Each row was made from one path, in order. Every step used is in the known rows, and no mark comes twice. Write each row's path.
Known rows:
zatuv, vizer, tuga: [-24.3   2.2  -0.1  -7.9  -5.7 -10.1  -0.7  12.7  -9.8  -1.4  -5.6  -1.0
   5.0 -17.8 -15.0  -3.7 -23.8 -14.6 -15.2   5.4  -5.2]
gudu, fela: [ -0.5   6.9   1.5  -4.5  30.8  -8.4 -11.5  10.1  -3.6   4.2   8.3  -2.6
  -4.8  10.9 -13.1  -1.1   8.6   6.8   9.6  -0.2  -7.6]
tuga, vizer, zatuv, geti: [ -7.5 -20.0   0.4  -4.8 -36.0  -2.3 -24.9  -6.6  -0.9  -6.5  -6.2 -19.8
  29.6  -0.8 -19.1   8.6 -19.7  -8.4  -9.1   7.9  -6.7]
fela, vizer, tuga, geti: [-16.1   3.2  -5.9   4.1 -36.3  18.3  -0.7 -18.5  -0.9  -2.8   4.5  25.6
  -9.2  27.7 -20.3   3.0  -8.2 -24.6  -1.6 -20.5  10.7]
gudu, fela, vizer: [ -2.9   8.5   5.7   4.9  23.0  -1.5 -23.6  -4.0  -8.6   5.8   4.1   5.7
  -9.7  29.9 -18.9   0.7  12.5  -0.6   2.9   2.1  -4.7]
fela, vizer, tuga, geti, zatuv, gudu: [-14.4  -4.0   2.4  -1.1 -50.3   8.9 -13.6 -16.8  -7.0   2.2 -12.8   7.5
  18.4  20.0 -22.8  -6.9 -15.6 -14.2  -5.2  -6.6  18.1]
geti, zatuv, vizer: [-17.1  -1.3  11.6   3.7  -0.4 -16.9 -10.2 -12.2 -11.4   7.2 -19.4 -13.9
  19.6 -11.8  -0.4  -1.9  -9.6   3.2  -4.1  15.6  -0.5]
geti, zatuv, gudu, fela, vizer, tuga: [-15.6  -2.2  10.1  -9.7  -6.8  -8.7 -28.5   9.0 -18.1  -1.6   1.0  -4.4
  13.8  19.4 -31.7 -14.1 -12.6  -4.7  -2.1  12.4   2.9]
zatuv, vizer: [ -9.7   1.3   3.4   0.0  12.8 -15.4  -7.7   0.1  -6.6   9.3 -12.6  -6.5
  14.1 -11.8  -4.7  -0.1 -13.1   0.5 -17.5   7.1  -3.4]
geti, tuga, vizer, fela: [-26.7   6.4  -1.2  -3.7  32.8   7.6  -2.9  -9.4  -6.1 -19.6  12.7 -17.7
   6.5  -6.6 -37.2  -3.0   4.6  -1.2   6.1  -0.5  -9.8]
tuga, geti, zatuv, vizer: [-16.3   7.1   6.2   5.7 -17.7 -13.2  -3.2 -33.2  -3.4  11.3 -24.1  -8.6
  20.2  -1.3  -8.6   1.7  -7.0  -1.4   0.2  -1.7  10.6]
fela, geti: [  3.1   1.2   7.0  -4.7   4.1 -19.1  10.7 -19.2   6.4   8.2   3.8   4.6
  -7.5  18.6  -6.6  -3.4  15.9 -11.4   4.1   0.1   7.7]
tuga, vizer, fela, geti, zatuv: [-14.4   3.3  12.2  -8.5  32.7 -15.9  14.6 -37.5  11.5 -17.5  -2.9 -22.3
  12.1  14.6 -22.3  -9.4  12.0 -17.8   8.0   1.6   2.7]
tuga, vizer, fela, geti: [ -9.7   4.6   8.1  -8.8  41.6 -10.7  18.8 -25.0  15.2 -16.0   2.2 -14.1
   3.9  16.7 -28.1  -6.0   5.0 -20.8  -4.0  -7.0   2.2]
fela, vizer, zatuv, geti: [ -2.7  -3.9  11.2   9.1 -59.8   6.4 -42.0  -5.8  -8.0  12.4  -0.1   1.5
  14.5  21.6 -13.2   7.5 -12.8 -14.6   0.8  15.3   5.8]
tuga, vizer, fela, geti, zatuv, gudu: [-11.4  -2.5  16.5 -12.5  31.9 -20.2   2.8 -22.9  13.8 -11.5 -13.6 -33.3
  31.1   8.0 -26.7 -15.8  -0.7 -11.0 -12.0   9.0  11.2]
fela, geti, zatuv: [ -1.3  -0.1  11.9  -2.5  -6.9 -21.9   2.7 -34.3   1.8   0.3  -2.8  -3.6
   1.9  17.2  -1.5  -5.8  20.8  -9.5  19.0   4.6  12.8]
vizer, zatuv, gudu, fela, geti: [ -5.9   4.6   6.9 -16.1  -3.7 -46.1 -18.6  10.9   4.6  21.5  -1.1  -3.9
  10.7  43.1 -29.8  -0.7  -0.5 -10.5   2.1  14.2  18.6]

Which path is each row?
[-13.9  -8.5  -6.2 -17.8   9.1 -30.0 -27.3  14.7  -0.7  -0.7 -11.9 -21.1
  28.2  16.7 -33.0   3.2 -12.8   0.5 -15.7   8.0  -3.3] : tuga, vizer, zatuv, gudu, fela
[-20.2  -8.7   2.3 -14.2  19.6 -22.1  -0.9 -39.8  -6.9  -7.0   7.6  -8.7
   1.8   2.1 -31.1  -1.6  28.6  -2.6   3.6   2.5  -8.6] : fela, geti, tuga, vizer
[-28.5   6.9  15.1 -21.4  18.8 -44.8  -6.8 -11.6  -9.9   2.8   1.2  -6.9
   5.5  12.7 -27.7 -11.1   3.1 -16.1  13.7  12.9   1.4] : gudu, fela, geti, zatuv, vizer, tuga
[ -3.5  11.8  22.0  -7.1  14.2 -15.2   1.9 -10.8  13.7   6.8  -6.5 -20.5
  20.4  17.8 -19.5 -16.7  -3.7  -9.9   5.6  12.9  20.8] : vizer, fela, geti, zatuv, gudu
[-12.5   1.1  -0.5  -4.2  37.7   9.4   9.8  -4.1   8.9 -19.0  -0.3 -20.0
  10.4  -1.0 -22.9  -4.1  -9.0 -10.2  -7.4  -4.5  -8.9] : tuga, vizer, fela
[-17.2  20.6  13.4   0.7  20.6  -9.2   3.8 -12.1  -2.1  -0.2  23.0  -0.4
  -8.6  19.5 -37.2  -7.2  17.3 -12.6  24.9   4.5  10.6] : vizer, fela, geti, tuga
[-32.0  -2.4   5.2  -8.8 -19.8 -15.5  -5.4   0.0 -16.4  -4.5  -8.0  -7.9
  14.7 -17.9  -8.6  -8.3 -19.7 -10.2  -0.3  12.0  -3.0] : geti, zatuv, vizer, tuga
[-21.0  20.9  10.0   7.7   1.9  -3.4  -0.7 -21.0   5.7   5.5 -18.1  -9.5
  22.2   6.7 -21.2  -4.1 -18.2 -11.9   5.5  -3.7  12.1] : tuga, geti, zatuv, vizer, fela
[ -5.5   1.1   1.0   4.4 -28.2   1.9   2.5 -29.9   5.0   2.0  -6.1   3.5
   9.6  14.3  -2.7   0.7   3.5   0.3  16.1 -13.2  14.1] : tuga, geti, zatuv
[ -1.4   8.3   8.6 -14.0  30.4 -30.3   1.0 -13.4   3.4   7.5   9.8   0.8
 -11.3  30.2 -22.9  -4.5  27.1  -4.1  16.1  -1.2   2.9] : gudu, fela, geti
[-31.9   0.5  -2.0 -22.0   7.8 -44.7 -19.0 -16.5  -8.8  -1.9  16.5  -5.3
  -2.3  36.5 -48.9   6.5  27.2  -3.1  20.8   5.8  -5.0] : gudu, fela, geti, tuga, vizer, zatuv
[ -9.0   7.0   8.9 -14.3  32.9 -35.2 -19.9   0.3  -9.6  15.3  10.4  -9.7
   4.9  15.0 -42.1  -8.9  25.1  11.1   8.0  14.5   2.6] : zatuv, gudu, fela, geti, tuga
[-20.0  14.3  19.8   3.1  15.3  -7.9  -4.9  -5.5  -4.7  -0.5 -12.4 -21.0
  21.0 -10.9 -13.1  -7.0 -21.6  -6.4   1.7  14.4   3.3] : geti, zatuv, vizer, fela
[-17.6   8.2   7.2 -15.7  -6.2 -44.8 -33.0   9.0  -9.0  20.7  11.2  -3.5
   8.1  34.9 -47.1  -2.8  15.2   0.9  14.1  16.0  14.9] : vizer, zatuv, gudu, fela, geti, tuga
[-10.5 -15.0  -8.5 -14.9 -15.9 -19.8 -19.0   4.9   2.1  -1.0 -20.5 -16.2
  32.1   4.9 -14.5   5.3 -23.0  -4.1 -27.7   9.9   3.8] : tuga, vizer, zatuv, gudu
[  3.2   3.5   6.9  -4.3  24.5  -5.0 -32.8   6.6  -7.5  10.9  -7.0  -6.3
   9.0  24.9 -23.8  -3.7   1.6   6.1 -14.0  11.0   2.6] : zatuv, gudu, fela, vizer
[-11.1   3.5  -1.0   4.6 -44.4  -1.7 -23.4  -7.1  -8.1   6.6  -0.5  11.0
  -1.7  33.0  -6.1   9.0 -10.0 -16.7  -0.9   6.8  12.6] : fela, vizer, zatuv
[-13.2   5.7   7.3  -4.5   5.1 -17.5  -0.5 -21.2  -8.7   4.2  14.1   5.3
  -9.5  11.6 -24.3  -2.5  29.3  -2.2  16.2   6.1   4.0] : fela, geti, tuga
[ -7.1  14.2  18.4   2.4  19.4 -11.3   9.7 -24.6   9.2  -4.7   5.3 -10.4
   3.2  18.4 -14.5 -11.7   8.8 -16.6  23.3   4.6  17.4] : vizer, fela, geti, zatuv
